Known rows, with every step that occurs
E > Z > L > D: -11  12 -74 -20  45  -1  10  -7 -54  -9  20 -12 -12  -4   6 -34  13  16   5  50  20  18  -9 -33   0  16
Y > M > S > F:   6 -28 -30 -76 -28   3  17  12  18  17  -6  -2  27 -38  -9   8 -10  25  16 -25 -30 -23  11  20  -1 -33
D > S > F:   2 -25 -35 -58 -33 -30   2   9  19  -9  -6  -8  -6 -33 -21  11   6  13   4 -11 -12  16   1  16  -4 -21
S > F > V:  -5   6 -29 -27  -9  55   0  15  18 -18 -24   0 -14 -12  -5  12   4   1  -5  -9 -36 -12  14   7 -12 -30
E > Z:  15  -6 -45   5  17  -5   3   5 -17   7   9   4  -3   4   0 -11  -1  12  -2  45  12   4   8 -13   5  14
J > D > S:  -4 -18 -32 -33  31 -33  -6   3  -4  16   2  -4 -25 -39 -20   0   2   4   5 -32  15  32 -12  22   5   7
Y > M > S > D:   8 -22  10 -68  45  -4  18   8  14  22   0  -6  43 -21  -3  -6 -10  21  13 -37 -16  -9   9  18   0   7
E > Z > L > F > V:   5   9 -40  43  53  61  -2  12 -55  32 -11 -14 -21 -11   4 -20  22  11   1  49  -3   6  16 -12  -6  19
Y > M > S > F > L > Z: -40 -33 -27 -89 -19  19  23  26 -15  41 -35 -19  48 -37  -9 -10 -20  28  10 -10 -55 -42  17  19  -8 -21
J > D > S > F > L:   0 -15 -76 -68  18 -15  -3   4   1  31 -34 -17  -6 -57 -16  10   6   7  -3 -33 -24   9  -6  18  -7 -21
M > S:   1 -26   6 -41   2   7  23   6  -2  -2  -1  12  -5  -2  -2   1   5   9   1 -10   1   9   5  22   6   3
L > D > S: -19 -12 -27 -43  -1 -40  -4  -1 -11 -41   4  -7   4 -19 -23 -22  25   3   7  -2   5  30 -25  -4   0  -6
M > S > D > J:  17 -35  36 -28  53  15  28  10  -2  -6   4  10  15  35 -22  -1   3  20   7 -18  13  22  -9  32   6  12
J > D > S > F > L > Z: -50 -20 -65 -68  20 -21  -2  22 -13  34 -32 -21  -7 -55 -19  -9 -11  11   2 -11 -24   4  -7  16 -12  -7
L > Z: -50  -5  15  -5   0  -2   1  19 -10   5  -1  -5  -4   4  -4 -17 -17   4   6  20   0  -5   0  -1  -5  10
D > L:  -3  -3  -3  -2 -16 -50   3  -8  14 -10   6  10  10  -5 -18  -6   5   1  -4   7   0  -7 -11  12  -4   4
S > D:   5   5   3 -16  56  -6   5   4  18  -2   3  -2  12   5   4  -2  -3   3   3 -10  -1   3  -3  -4  -8  11
F > S:  -2  10 -41   9  16  10   4   5  -1  -3  -6  -4  -5  23  -1   6   8  -3   0 -13 -25  27   5   5   2  -1
D > L > Z > E: -50 -17   3 -10   0 -39  26   9 -10  -8   1  11   1 -43 -13 -17  -9  15 -16  14  20 -10  -6  10  17  24
Z > L:  -3   8   2 -12  18  13   4  -7 -33  22   8 -22 -14 -11   7   4  -1   6   2  -3   8   8   7   0   0  14
M > S > F:   3 -26 -32 -67 -19   6  29  13  24  -9  -5  11  -9 -15  -1  10   2  19   4 -12  -9   3   7  22  -5 -23
F > S > D > L:   3   8 -43 -11  57 -45  11   2  31 -11  -1   8  17  20 -17  -1   8   4  -2 -17 -29  20  -8  11  -7  17
F > V:  -5  13   8  -2  11  54  -3   9   0  -7 -17   2  -6   4  -4   0   5 -13 -10  -5 -19   0  13   8  -3  -3
J > D > L > Z > E: -54 -10 -30 -13  43 -43  21  12  -7  12   6  19 -23 -65  -5 -15 -12  14 -16  -5  34  -5 -16  16  20  31
D > S:   1 -23   3 -29 -12 -32  -3   5  -6  -5  -3  -9   0 -20 -26   3   7   3   1 -10   0  25   2  18   5   2
L > D > S > F > V: -26  -2 -54 -70 -10  14  -4   8   5 -57 -19  -2 -10 -33 -26 -11  23   4   1  -7 -29  19 -11   5 -14 -35
Y > M > S:   5 -28   5 -50  -6   3  12   4  -6  27  -1  -5  31 -24  -6  -3  -7  15   9 -30 -16 -15  11  21  10  -5

Rows
-47   6 -28 -12  56 -44  12  23  21  -9   0   4  15  24 -20 -19  -4   7   4   2 -26  15  -9  12  -6  27 -> F > S > D > L > Z
-14  13 -77  62  51 -43  -4   5  13  23  -8  16 -19 -10 -16 -13  27   1   8 -14 -12  13 -26  10  -2  11 -> J > D > L > F > S
  8   2 -45  45  37   2   5   4 -53  41   6 -14 -17 -16   5 -24  17  20   9  57  20   8   7 -20  -2  20 -> E > Z > L > F
-23  12 -74 -49  -2  13   3  -4  -6 -20 -29 -10  21 -17   2 -15  18   5  -2   5 -37 -16 -22 -24 -18 -33 -> S > F > L > D
  1 -23 -42 -72  -6  26  25   8   0  15 -35  -1  15 -20   4   8   7  14  -4 -10 -36 -14   8  21  -9 -24 -> M > S > F > L
 -8   1 -37  -2  27 -54  -2  -9  15  15   6  16 -11 -23 -13  -4   0   0 -10 -17  15  -3 -23  15   2  10 -> J > D > L
 19 -41  35 -35  42   8  17  11  -7  19   1  -8  49  15 -31  -2 -12  27  12 -35  -4  -3  -2  30   5   2 -> Y > M > S > D > J
  1 -21 -67 -61  10 -32   0   9  20   7  -5  -5 -30 -50 -19  11   2  11   6 -34   5  20  -9  17  -2 -18 -> J > D > S > F
-49 -12   8 -11  13  10  24  16 -23   0  -2   3 -10 -43   7 -10 -13  13 -11  10  20  -1   5  -4  21  21 -> L > Z > E
 13  -2 -49  -8  37   8   9  -5 -50  27  16 -20 -14  -5   9  -9  -4  16  -2  44  16  12  15 -14   5  24 -> E > Z > L
-55  -4 -24  -6  26 -55   1  14   6  17   6  11 -15 -18 -18 -24 -17   3   2   3  17 -10 -19  20  -1  22 -> J > D > L > Z
  -5  -17 -106  -78   11  -32   12    1  -38  -23   13  -26  -18  -38  -18  -22   17   30    8   38    9   33   -8  -14   -9   -6 -> E > Z > L > D > S > F
-20  -7 -63 -85  -6 -25   8  -5 -20 -27   7 -28 -20 -44 -14 -12  18  18  12  -9  -2  29 -14  -5 -11 -22 -> Z > L > D > S > F
-49  -7  -1 -17  27  23  17  13 -42  21 -32 -10  13 -43  10 -13  -9  11 -20  15  -6 -16   9  -5  17  22 -> F > L > Z > E
-17   3  -3   3  20  18   8 -15 -60 -18  15 -22  -3  29 -20 -21  11  10   5   7  22  24 -28  -9   2  -3 -> Z > L > D > J
 -5  17 -34  45  75   3   2  14  13   8 -14   1   3  15   0 -10  26   6  17  -8 -26  23  -8 -11 -13   9 -> L > F > S > D
 -9  -9 -61 -59  20  21  -6  16  15   0 -23  -2 -37 -50 -20  11   5   2  -5 -39 -17  20   2  28  -8 -22 -> J > D > S > F > V
 14 -10  26  13  49   5   5   6  -2  -5   8  -2  17  38 -20   0  -2   9   4  -8  11   9 -15  11  -3   5 -> S > D > J
-42 -27 -31 -69 -22 -17   1  26 -15  15 -36 -23  17 -36 -25  -6  -8  12   1  11 -39  -2   7  12 -14 -12 -> D > S > F > L > Z
  5 -21  10 -57  54   1  29   6  17  -6   1  12   7   1   2  -4   4  12   6 -18   0  15   1  20  -1  11 -> M > S > D
  0 -27   8 -17  39 -56  16  11  23  28  -4   7  51 -37 -24 -22  14  24  18 -16 -20 -25 -11  23 -12  10 -> Y > M > S > D > L > F
-10  -4 -49 -19  -6  25   4  -1 -26 -25 -27 -15  28  16 -22 -14  14  11  -3  11 -23  -8 -31 -10 -14 -38 -> S > F > L > D > J
  0  -5 -51   7  40  11  11  -6 -74 -12  22 -18  -5  33 -18 -29  12  22   3  52  33  25 -17 -18   5  12 -> E > Z > L > D > J
-28   3 -54 -84   6  30   4   3 -23 -35  -9 -28 -23 -42 -21  -9  24   7   1 -12 -22  26  -5   3 -12 -25 -> Z > L > D > S > F > V
 -8 -11  14  -4  62   5  21  15  26  -8 -21  25  15 -11 -21 -14  35   7   1  -4 -23  -3  -8  29 -14  12 -> M > S > D > L > F > V
